Each row was made from one small tree. The marks that hang from a mark follow it in brackets, in the order of their numbers. Every link used is in the known rows. Write each row's tree.
Known rows
J213{J30 J41}: [ -1.7  16.9  13.4  39.4 -21.3   1.5  -9.4 -27.3  -9.8  -3.7 -10.9  -1.9
   4.7  24.3 -14.9  17.4  13.2 -14.9   6.6]
J890{J27}: [ 16.3  10.8   7.3 -11.1  -5.9   5.1  14.7   6.3   1.8  -2.7  -0.7   0.0
   3.4 -14.6   2.5   4.1   9.2 -18.9   2.2]
J563{J316}: [-15.8   7.2  22.1  37.1  14.4  -3.2  44.0  34.3   8.1  11.7  -2.8  -4.3
  -6.6  -6.5   8.2   5.6   7.9   4.7  -3.5]
J724{J563{J316{J238{J41}}}}: [  2.3  -3.7  -7.3  37.4  15.7   0.5  48.4  32.5   6.9  14.5   2.8  -3.1
 -10.9   0.7  21.8  -2.8  10.3  16.9   0.4]
J724{J563{J316{J238{J890{J30}}}}}: [  0.0  -2.4   2.5  32.9   4.2   1.5  22.2  14.5   7.0  13.1   0.5  -5.5
  -8.3   4.8  15.7  -3.6   6.3 -12.6  -2.0]
J238{J890}: [ -9.6  11.9  14.5  -2.6   0.6   1.0   7.6 -10.6   6.4   3.4  -7.3  -0.2
   2.7  14.8  -1.7   7.3   5.2 -17.6  -3.2]
J41{J213 J238 J890{J27 J30}}: [-20.1   2.6  -8.9 -63.4 -13.3  -2.6 -53.9   1.3  -7.0 -17.5  -5.2 -10.1
  18.7 -18.5 -20.5  -7.0   4.4  -0.7  -0.1]
J316{J238{J41{J213} J890{J30}} J563}: [  0.2 -23.8  -9.6  -9.3  -5.8  -3.0 -13.0  -1.9   1.9   0.7  11.6   3.4
  -3.3   2.5   6.3  -8.5 -18.7  22.9   1.1]
J316{J238{J41}}: [11.9 -5.9 -5.5 -8.5  2.9 -4.4 15.9  0.1  2.3  7.6  6.7  0.4 -5.7 -2.2
  9.5 -6.5  4.6 34.3  1.2]
J563{J316{J238{J41{J213 J890}}} J724}: [  4.1 -15.5  -9.3  19.6  23.7  -4.2  33.0  36.8   1.0  15.0  -1.9   2.6
  -9.7   3.4  18.6  -2.5  -7.8  63.0  -6.5]
J238{J41{J213} J890}: [-14.0  -8.0  -2.0 -19.3   9.6  -1.1  -1.3  -9.2  -0.9  -4.7   0.4  -2.7
  13.6  25.3  -5.3   9.7  -2.1   8.3   0.1]
J27{J238}: [ -8.7  25.8  -0.4  -0.3   8.5  -3.6   6.8  -3.4   3.1   0.9  -1.4 -13.0
  -9.6  -6.0  -9.3   4.5  14.8 -15.1   3.9]
J563{J724}: [ 17.7  16.9   3.2  23.4   2.9   2.3  34.9  21.2   2.6  14.8 -11.8  -0.1
 -10.7   9.4   9.0  11.8  12.6  13.7   0.5]
J563{J316{J238{J41 J890{J27 J30}}} J724}: [ 20.6 -16.9   2.1  26.2  14.1   2.7  25.8  14.8   1.7   9.6   5.8  12.5
  -8.6  -8.2  17.5  -6.1 -15.3   8.3  -6.1]
J724{J563{J316{J238{J41 J890}}}}: [-1.4 -5.9 -5.2 33.2 17.1  1.6 41.2 23.1  7.6 12.4  2.1 -0.3 -8.2  6.6
 20.6 -2.9  4.7  8.4 -1.9]
J563{J316{J238{J41{J213} J890{J30}}} J724}: [  6.3 -20.4  -3.6  24.2  17.1  -2.3  18.6  21.1  -0.3  12.5   3.0   3.0
  -8.6   9.1  14.1  -2.2 -14.3  29.8  -5.7]
J890{J27{J238{J41{J213}}} J30}: [ 13.3   2.7  -1.9 -30.9  -8.5   0.4 -30.5 -18.7  -7.2 -15.9  13.1  -7.6
  11.0 -21.7 -17.7   1.4   3.9 -45.0   9.1]
J213{J30}: [ -7.3  19.2  25.0  26.7 -14.3   0.7  -2.3  -6.7  -2.3   1.6  -9.4  -3.9
   2.6  22.8  -6.2  12.1  11.0   1.1   3.3]
J238{J41{J213} J890{J27 J30}}: [  5.0 -14.4   3.5 -35.0  -7.3   2.5 -29.0 -24.5  -5.9 -15.0   9.5   0.5
  23.3   5.8 -11.5   4.4  -8.3 -31.1   2.7]

Write each row's tree
[-32.8   6.7  -3.6 -49.8 -10.9  -8.1 -47.8   3.8  -4.6  -9.6  -9.4 -15.1
  13.6  -5.3 -21.7  -4.1  10.5  13.9  -0.9]
J41{J213 J238 J890{J30}}
[ -6.7  12.1  -8.3  -6.0  -7.5   3.4  -3.9 -16.7  -4.2 -11.2  -7.6   3.5
   2.4  -8.9 -13.9   2.5   8.5 -32.2   1.6]
J213{J41{J238{J890{J27}}}}
[ 10.2  -3.2  -0.4  42.1  18.5  -1.5  47.8  40.0   5.4  21.7  -4.7   1.8
 -21.5  -0.5  22.9  -1.7  -2.0  40.2  -6.4]
J563{J316{J238} J724}
[ 13.5  -5.5 -11.8  21.3   2.2   3.2  21.6  16.0   8.0  14.2  -3.6  11.6
 -22.5   5.0  21.6  -6.2 -15.1  29.9  -4.1]
J316{J238{J890} J563{J724}}
[ -1.6  19.8   7.3   9.5 -17.1   3.5 -37.3 -43.0 -11.4 -16.1  -7.9   2.9
  12.9   6.3 -22.8  10.1   7.6 -31.5   4.6]
J213{J30 J41{J890{J27{J238}}}}
[ 10.0   5.3  20.8 -18.7 -15.7   5.5 -21.1 -26.7   1.5  -6.9   1.8   2.5
  12.2  -4.4  -8.3   1.9  -0.1 -58.9  -0.8]
J238{J890{J27 J30}}
[ 17.3  15.9   9.7 -19.7 -14.3   2.3 -24.9 -20.7  -2.8 -10.3   8.6  -6.9
   3.8 -28.7 -15.1  -0.4   8.2 -60.7   6.8]
J890{J27{J238} J30}
[-15.6  18.2  -4.9  -8.3  -6.9  -3.5  -7.1 -11.2  -2.6  -6.3 -12.5   0.6
   3.7  -9.8 -15.7   1.3  18.3  -5.0   0.6]
J213{J41{J238 J890}}
[ -1.2  13.5  -1.3 -21.1 -20.2   0.1 -30.2 -24.2  -6.4 -14.2  -5.3   3.1
  11.6 -26.1 -21.1  -2.2  13.5 -36.6   2.7]
J213{J41{J238 J890{J27 J30}}}
[ -9.1  -9.9   8.8 -21.5  -4.2  -2.6 -23.3 -22.6  -3.4  -6.6   5.4  -3.9
  18.8  19.9 -12.9   7.6  -2.5 -17.0   2.1]
J238{J41{J213} J890{J30}}
[ 16.3 -13.6 -14.8  20.2   8.3   3.0  28.0  13.7   6.2  10.4   3.7  16.9
 -18.0   2.2  21.8  -6.7 -18.0  36.6  -2.0]
J316{J238{J41 J890} J563{J724}}
[-21.4  -1.1 -10.6 -45.7  -8.7   1.0 -38.9  -1.3  -5.9 -15.3  -4.2 -10.1
  11.6  -2.2 -17.3  -2.5  -1.3 -15.0   0.3]
J41{J213 J238{J890{J27 J30}}}
[ 17.4 -23.4 -21.1   7.5   1.8   6.6  -1.3   8.3  -3.7  -1.2   4.0  14.9
  -7.0  11.9  15.8  -4.6 -28.1  41.0   0.0]
J316{J238{J41{J213{J30}} J890{J27}} J563{J724}}
[ 21.0 -13.6   1.6  21.2  12.7  -0.2  23.5  22.3   1.6  10.8   5.3  11.8
  -6.7 -17.0  16.9  -7.7  -8.5  21.5  -5.2]
J563{J316{J238{J41{J890{J27 J30}}}} J724}
[  5.6 -10.0  -4.6 -13.8   4.9  -2.6   4.5 -16.8   3.7   3.9   5.6   4.1
  -1.7   8.8   7.3  -7.2  -3.9  18.3  -2.7]
J316{J238{J41 J890}}
[  4.7   7.4  -7.8 -15.9   2.6   3.4 -14.3  -9.4  -8.1 -16.4   5.1  -4.9
   7.4  -4.0 -11.8   5.4   1.8 -13.7   7.5]
J890{J27{J238{J41{J213{J30}}}}}
[ -7.6  12.1   6.7  -8.4   6.4  -3.0 -15.4 -34.0   0.8  -8.4   8.8  -2.5
   2.8  -2.4 -17.3   2.3   3.9 -44.4   4.1]
J27{J238{J41 J890{J30}}}
[  2.9  -8.3   3.5   4.4 -12.7  -1.3  -7.0  -4.8   7.5   7.2   5.0   5.2
 -12.2  -5.5   9.2 -10.7 -12.8   0.3  -1.7]
J316{J238{J890{J30}} J563}
[ -2.2  -6.0  -3.3   7.4  -1.0   0.0  11.0   7.8   9.7   9.0   1.3   5.6
 -15.7  -0.7  15.3  -9.1 -13.0  19.4  -3.5]
J316{J238{J890} J563}
[-11.5 -17.9   5.0   2.0  10.7  -8.7   4.1  17.1   1.6   6.1   7.6  -4.6
   1.8  -6.2   5.8  -7.0  -4.6  32.8  -4.3]
J563{J316{J238{J41{J213 J890{J30}}}}}
[-30.8   2.8  -9.1 -26.2  -6.5   3.6 -41.0  -2.6  -9.7 -18.5 -10.6  -6.6
  12.0  18.8 -16.8   2.4  -5.2   7.5   0.2]
J41{J213{J30} J238{J890{J27}}}
